Each row was made from one walk, in order. Every step used is in the known rows, and no mark comes twice. Write each row's walk.
Known rows:
paru, nagoza: [ -4   2  -5  -1 -12   4   9  -3   4  -7   6   2  -2  -3   3  -2  -2 -11
  14  -1  -2   4   4  15   0   5  -4  -1   3  -6  -3  -3   8]
nepaz, pefum, mezi, puvo, bomido: [  2   1  -6  -5 -15  -4  20   2   1  -5  13   4  -6   9  -2  -5   3 -11
   5   4 -13   3   3  14 -10  -2  -4   8  16  -9  -1  -3  -2]
bomido, paru: [  1   1   1  -2 -16  -1   1   6   6  -6   4  -8   1   4   4  -2  -6  -8
  10  -4  -2   8   4  11  -4   8  -1   3   1   0  -7  -6   7]
bomido, puvo, mezi, pefum, godav, repote: [  2   9  -6   0 -19  -3  12   5   2 -10   1   5   3  -1  -6  -5  -6 -13
  11   2  -7   7   4  12  -9  18  -1  13   7  -3 -10  -8  10]
pefum, godav, repote: [  5  11  -3  -2 -17  -1   5   5   2  -8   1  -3  -2   1   0  -5  -5  -9
   6   2  -1   1   4   5 -10  13  -5   7   5  -5  -2  -4  15]
kupe, mezi, puvo, nepaz, pefum, godav, repote: [  8  10  -3  -3 -16  -6  16  -1  -1 -17   7   2 -13   6  -5  -3 -11  -2
   8   4  -7  -1   2  11  -4   9  -9  12  13  -7  -6  -5  18]
godav, repote, bugov: [ -6  13  -3  -6 -13   3   4   5   1 -13   6  -5   4  -2  -2  -1  -3  -8
   8  -3  -1   3   6   6  -4  14  -2   6   0  -1  -5  -9  11]
kupe, nepaz, pefum, mezi, puvo, bomido, paru, gumo: [ -3   0 -10  -3 -22  -3  14  13  -3 -12  16   1   3  18   0 -10  -1  -6
   3   1  -6   2   3  19  -6   1   0  11  12  -5  -8 -10  -4]
paru, mezi, kupe: [ -8  11  -4   2 -12  -2  17  -4   0 -16   3   2   8  11  -8  -3  -4 -15
  12  -1 -11   3  12  11  -5  11   4   7   4  -5   0  -3   4]
bomido, puvo, nepaz, pefum, mezi, kupe, gumo: [ -4  12 -11  -1 -13  -5  23  -6   1 -21  11   6  -3  25  -4   4 -13 -10
   6   3 -24   2  14  18  -4  11  -3  10  18  -1   0  -3   5]
kupe, gumo, paru, bomido, puvo, mezi, pefum: [-13  11 -13  -2  -7   1  18   6   0 -20  13   0   3  18  -2 -10   1 -14
   8  -5 -13   3  10  17  -1  16  -3   6   7  -5  -5  -7  -1]
godav, repote, nepaz: [  0   4  -7  -2 -15   1  10   4   3 -14  -1  -2   0  -2  -1  -6  -1 -10
   2   4  -1  -2  11   7  -4  14  -5   7   3  -5   0  -5  12]
kupe, nepaz, pefum, godav, repote, bugov: [ -5  13  -7   0 -13   5   6   7  -2 -12   8   3  -3   6  -4  -3  -8 -12
   7   0  -4   0   3   8  -7  12  -3  11   5   4  -3 -13  16]
nepaz, pefum, godav, repote, bugov: [  2  17  -3   0 -18   1   6   5   0  -8   5   2  -6   4  -2  -1  -4 -12
  10   1  -6   3   5   6  -7  15  -2   6   2   3  -4 -10  16]
bomido, puvo: [ -1   3  -4  -3 -15   0   7   3   4  -9   9   2   3  -6   2  -4  -7  -7
   9   0 -10   9   6  11  -9  11  -3   4   4  -7  -8  -5   7]
gumo, paru, bomido, puvo, nepaz, pefum, godav, repote: [  1  11  -8  -2 -16  -1  15  -3   1 -22  10  10 -14  16   1 -12  -5  -4
   4   1  -5  -3   8   9 -10  18  -9   7   7  -1  -7  -7  12]
bomido, puvo, nepaz, pefum, godav, repote: [  7   6  -7   0 -19  -4  13  -3   3 -14   5  10 -10   4  -1  -3 -13  -5
   8   7  -8   4   5   8 -10  16  -7  10   9   0  -8  -5  16]
puvo, bomido, paru, mezi, pefum, godav: [  3   4 -11   2 -16  -1  10   5   5  -2  -1  -4   5  14  -4  -3   4 -17
  18   2 -10   5   3   7  -9   0   7   7   3   3  -4  -5   3]
mezi, pefum, godav, repote: [  4  12  -5  -1 -13  -4   8   5   3  -8  -3  -3  -3   7  -2   0  -3 -12
   9   2  -1   2   2   6  -9  12  -3  12   4  -2  -1  -3  17]
puvo, nepaz, pefum, godav, repote, masif: [  3   8  -6   3  -9  -4  12   0   0 -11  -2   7 -16  10  -1   0 -11 -11
   8   7  -5   6   3   7 -12  15 -12  11  12   4   3   2  16]
mezi, pefum, godav: [  2   8  -6   1 -10   1   8   6   4  -2  -1  -3  -3   5  -1   2  -4 -13
  13   1  -7   4   0   7  -9   9  -1  10   3  -4   1  -5  16]
mezi, pefum, godav, repote, masif: [  2  15  -7   3  -8  -4   6   8   0  -7  -6   0  -5   8  -2   2  -4 -16
   8   3  -3   8   2   8 -13  16  -7  13   7   0   4   2  16]
gumo, paru, mezi, kupe, nepaz, pefum, godav, repote: [ -8  17  -8   6 -11  -5  19  -2  -2 -29   4  10  -2  30  -9 -11  -5 -17
   5   6  -8  -7  13  16  -4  17   4  13   8   3  -2  -7   9]
paru, bomido, puvo: [ -3   8  -4  -5 -16   4  11   2   1  -9  12   1   1  -1   2  -8  -1  -7
   6  -7  -7   6   7   8 -10   8  -9   2   4  -9  -6  -7   6]
repote, nepaz, pefum, mezi, kupe, bugov: [ -3  12 -10  -2 -16  -1  19   2   4 -17   6   2  -1  21  -3   5  -1 -15
   1  -2 -16  -6  11  17  -5  11   1  10  12  -2  11  -9   4]
gumo, paru: [ -7   3  -2  -3  -6   0   6   4   5 -14   8  -2  -3   8   4  -6  -2  -8
   6   2  -4   1   6  11  -3  14   0   3   2  -4  -3  -3   6]
gumo, paru, nagoza: [ -8   3  -5  -2  -7   3   7  -2   4 -14   8   2  -5   6   5  -6   0 -10
  12   0  -3   0   5  19   2  10  -2  -2   0  -5  -5  -3   6]
kupe, nepaz, pefum: [ -8  -1  -3   0  -6   0  13   3   3 -11   9   4  -4   9   2  -3  -9 -13
   6   3  -4   3   2  12  -4   5  -5   9   8   1  -1  -5   8]
repote, godav: [ -4   3  -7  -1 -17  -2   6   3   4  -7   0  -3   0  -3   2  -3  -1 -10
   9  -2  -3   7   6   9  -6   9  -7   1   7  -3  -1  -2   8]
gumo, paru, bomido, puvo, mezi, pefum: [-11   6  -6  -4  -9   1  18   3   3 -17  10   5   1  10  -2 -11   1 -12
   8  -5  -8   3   7  16  -3  15  -2   8   4  -6  -8  -9  -1]
gumo, paru, mezi, pefum, godav: [ -4  12 -11   4  -5  -4  13   2   4 -17   0   2  -1  18  -4  -5   1 -16
  12   5 -10  -1   6  13  -6  11   5   9  -2  -3   1  -3   8]

Which walk is each row?
[ -4   6  -1  -2 -10  -4  23  -8   5 -15   5   5  -8  23  -4   6 -10 -11
   6   3 -13  -1   8  13  -3   7  -2  12  14  -1   5  -3   5]  puvo, nepaz, pefum, mezi, kupe
[ -6  16 -11  -2 -14  -2  27  -7  -1 -22  14   5  -5  30  -5  -1  -7 -11
   3  -4 -20  -1  14  15  -6   9  -8   9  16  -3   3  -5   3]  paru, bomido, puvo, nepaz, pefum, mezi, kupe, gumo
[ -9  13  -5  -4 -11  -1  26  -9   2 -26  14  10 -10  31  -2  -4  -5  -6
   1  -2 -14  -4  13  18  -5  12  -5  10  11  -3  -1  -6   2]  gumo, paru, bomido, puvo, nepaz, pefum, mezi, kupe
[  6   3  -8   5 -17   2  11   6   3  -6  -1   5 -10   4  -1  -5  -3 -14
   9   6 -12   0   7   8  -9  11  -5   4   4  -4   3  -7  17]  repote, nepaz, pefum, godav
[ -6   5  -3  -6 -16   5  16   2   0  -9  13   4   4  -3  -2 -12  -3  -9
   8  -8  -6   6   8  10  -8   9  -8   3   7  -8  -8  -9  -1]  paru, bomido, puvo, mezi
[ -9  27 -20   3  -7  -1   9   6  -1 -25   3  -5   5  22  -8  -3   3 -16
  10   1 -13  -3  11  13  -2  18   6   9  -2   3   0  -8  10]  kupe, gumo, paru, mezi, pefum, godav, repote, bugov
[  3   7 -13   2 -21   1  13   7   2 -13  -2   6   3  -3  -7  -7  -4 -14
   8   5 -10   2   9  12  -9  18  -1  14   6  -4  -6 -11  13]  bomido, puvo, mezi, pefum, godav, repote, nepaz
[  5   8  -8  -1 -20  -8  20   2   1 -19   5   5  -7   9  -3  -7   2 -11
  -4   6  -6  -1  10  19  -5   9  -7  13  10  -8   0  -6   8]  godav, repote, nepaz, pefum, mezi, puvo
[  6   8  -8   0 -20   5   7   7   2 -10  -3  -2  -3  -2  -2  -8  -2 -10
   4   4  -4  -4   8   6  -9  14  -5   6   4  -6   1  -7  18]  pefum, godav, repote, nepaz
[ -1   7  -6  -6 -12  -2  24  -7   6 -16  12   8  -9  16   1  -3  -6  -6
   1  -1  -9   1   7  12  -9   2 -12   7   9  -3  -1  -4   2]  paru, bomido, puvo, nepaz, pefum, mezi
[ -1   1  -8  -6 -10   0  17  -1   1 -14  10  -2  -5   4  -2   0  -9  -3
   3   1  -7   2   2  15  -7   0  -7  10  12 -12   2  -3   6]  pefum, mezi, puvo, nepaz
[  0  -6  -8  -2 -22   4   5   4  -1  -3  12  -1   1  -4   1  -6   3 -10
  18  -4  -4   8   1  18  -2  -2   1   0   9  -7 -13  -8   2]  mezi, puvo, bomido, paru, nagoza
[ -1  -1  -7  -2 -16   0  10   4   5  -7   5  -4   8   8  -1  -8   3 -12
  13   1  -8   5   7   7  -6  -1   5   2   3   2  -6  -3  -5]  puvo, bomido, paru, mezi
[  1   3  -4  -6 -25  -1   6  17  -2  -9  12  -9   7   3  -1  -8   1   1
  12  -5  -9   4   5  11  -1   6   1   4   6 -13 -13  -8   2]  kupe, mezi, puvo, bomido, paru, gumo
[  0  -2  -7  -4 -26   0   4  17  -3  -6  12  -6   6   0   0 -10   1  -3
  13  -4  -5   9   5  10  -6  10   2   4   6 -11 -12  -9   1]  mezi, puvo, bomido, paru, gumo
[ -8  23  -9  -2 -14  -4  23  -2  -1 -26  17   5  -3  37  -1  -8   2 -13
  -1  -4 -21  -3  18  21  -5  15  -5   6  12  -4   0  -6   0]  nepaz, pefum, mezi, kupe, gumo, paru, bomido, puvo
[  0   6   0  -5 -12  -1  10   6   0 -11  10  -6  -1  -3  -2  -3  -4  -4
   8  -3  -9   3   3  13  -2   4  -5   7   8 -15  -5  -5  10]  kupe, mezi, puvo
[-12   4  -1   3  -9   0  16   1  -1 -14   8   5  -2  16  -4   0 -11 -15
   8   0 -10   1   7  13  -4  10  -1  12  12   0   0  -7   9]  mezi, kupe, nepaz, pefum
[ -6  10  -8  -1 -14   4  15   5   1 -13   9   5  -2  11  -3 -12   0 -13
  10  -5 -10   2   5  14  -9  15  -3   7   4  -6  -6 -11   5]  gumo, paru, bomido, puvo, mezi, pefum, godav
[ -2  -4  -4   2 -11  -3  17  -1   0 -13  10   5 -12   2  -1   0 -11  -7
  10   3  -8   7   2  12  -4   7  -7  10  11  -6  -4  -5  10]  mezi, puvo, nepaz, pefum
[  6  13  -5   1 -11  -6  15   2  -4 -16   3   5 -17   7  -5  -1 -11  -6
   7   5  -9   4   3  13  -9  11 -13  13  16  -6  -2   0  18]  kupe, mezi, puvo, nepaz, pefum, godav, repote, masif
[ -7   1 -11  -1 -10   0  16   3  -1 -17  13   3   2   6  -4 -14   6 -10
   9   3 -11   0   8  13  -7   6   3   3   7 -10  -6  -3  -5]  gumo, paru, mezi, puvo, bomido
[-11   9  -3  -4  -8   4  16   1   0 -15   8  -2   6  18  -6   0  -9 -11
   1  -2  -8  -4   6  16  -6   4   0  12  13  -5   5  -6   4]  pefum, mezi, kupe, nepaz
[  4   9  -6  -3 -15  -7  19   0   7 -16   0   4  -6  14   1  -5   2 -12
  -4   7  -5  -5  12  14  -4   9  -7  11   7  -1   4  -2   7]  godav, repote, nepaz, pefum, mezi
[ -3   2  -5  -2 -12   0  19  -5   3 -13  12   9 -10   7   1  -4  -8  -5
   8  -2  -9   5   6   8  -8   8 -11   6   8  -3  -5  -6   8]  paru, bomido, puvo, nepaz, pefum
[-16   6  -4  -3 -15  10  20   1  -6 -16  15   6   9   6  -9 -11  -9 -13
   7 -10 -10   2  10  15  -7  10  -4  10  13  -7  -6 -13   1]  paru, bomido, puvo, mezi, kupe, nepaz
[-3  9  0 -4 -4 -3 13  4  7 -9  1 -7 -1  8 -1  4 -3 -9 11  0 -8  2  3 10
  0  4 -1 10  3 -6  0 -2 11]  kupe, mezi, pefum
[ -9  10 -16   2  -7  -3  13   4  -3 -26  13  -2   3  13  -4 -11   1 -12
   6   1 -14   3  13  19  -2  12   1   4   6 -11  -3  -4   1]  kupe, gumo, paru, mezi, puvo
[ -6  12 -14  -5  -6  -2  23  -4   3 -25  17   4 -11  31   3  -7  -3  -7
  -1   1 -15  -4  12  18  -4   9 -10   5  11  -2   1  -3   0]  kupe, gumo, paru, bomido, puvo, nepaz, pefum, mezi
[ -3  12  -2   4 -17  -1  14   2  -3 -15   4   5  -4  17  -6  -4 -10 -15
   7   2  -6  -1   6  10  -8  15  -3  14  13   2  -1  -9  16]  mezi, kupe, nepaz, pefum, godav, repote
[ -7   9  -5  -5 -12   3  10   3   2 -17  14   2  -2   7   4 -12   1  -6
   4  -5  -6   2   9  11  -8  13  -6   2   1  -8  -7  -7   3]  gumo, paru, bomido, puvo
[  2   4  -4   2 -15  -4  13   2   5 -14   0   5  -7   6   1  -6   0 -13
   2   6  -4  -1  11   9  -3  15  -6   9   5   0   0  -4  13]  godav, repote, nepaz, pefum
[ -7  15 -12   3 -10  -3  21   2   1 -24   6   1  -6  34  -3  -4   2 -17
   0   5 -22  -8  19  21   0  16   1   8  11  -2   9  -5   4]  repote, nepaz, pefum, mezi, kupe, gumo, paru
[ -4   4  -5   0 -19   0  13   1   1  -9   5  -3  10  15  -7  -5   1 -15
  15  -3 -12   3  11   9  -5   5   9   5   7   1  -6  -5  -4]  puvo, bomido, paru, mezi, kupe
[ -2  -4  -7  -4 -15   4  11   8  -3  -3  13  -2   0  -7  -3  -7   0  -8
  11   0  -9   5   2   7  -9   3  -2   5  12 -12  -5  -5   3]  mezi, puvo, bomido
[  1   3  -6   1 -18  -5   8   3   1 -16   8  -3   7   4  -3  -6  -2 -10
  11  -3  -6  11   7  17  -4   4   1   6   2  -6 -10  -7   3]  bomido, paru, mezi, puvo
[ -1   2  -3  -7 -14   3  14   6  -1  -6  13  -5   0  -5  -4  -6   0  -4
  10  -1 -12   1   2   8  -4  -1  -3   5  13 -15  -6  -4   4]  kupe, mezi, puvo, bomido
[  1   8  -4  -1 -14  -3  13   5   2  -7  -3  -1   1   4  -6  -4  -5 -15
  11   2  -2   3   1   9  -6  14  -2  13   8  -1  -3  -5  11]  puvo, mezi, pefum, godav, repote
[ -5  13  -9   4 -16  -4  10   2   0 -19   4  -7  12  23  -6  -2  -4 -17
  12  -5 -15   6  16  15   0  11   6   5   6   1  -3  -5   2]  bomido, paru, mezi, kupe, gumo
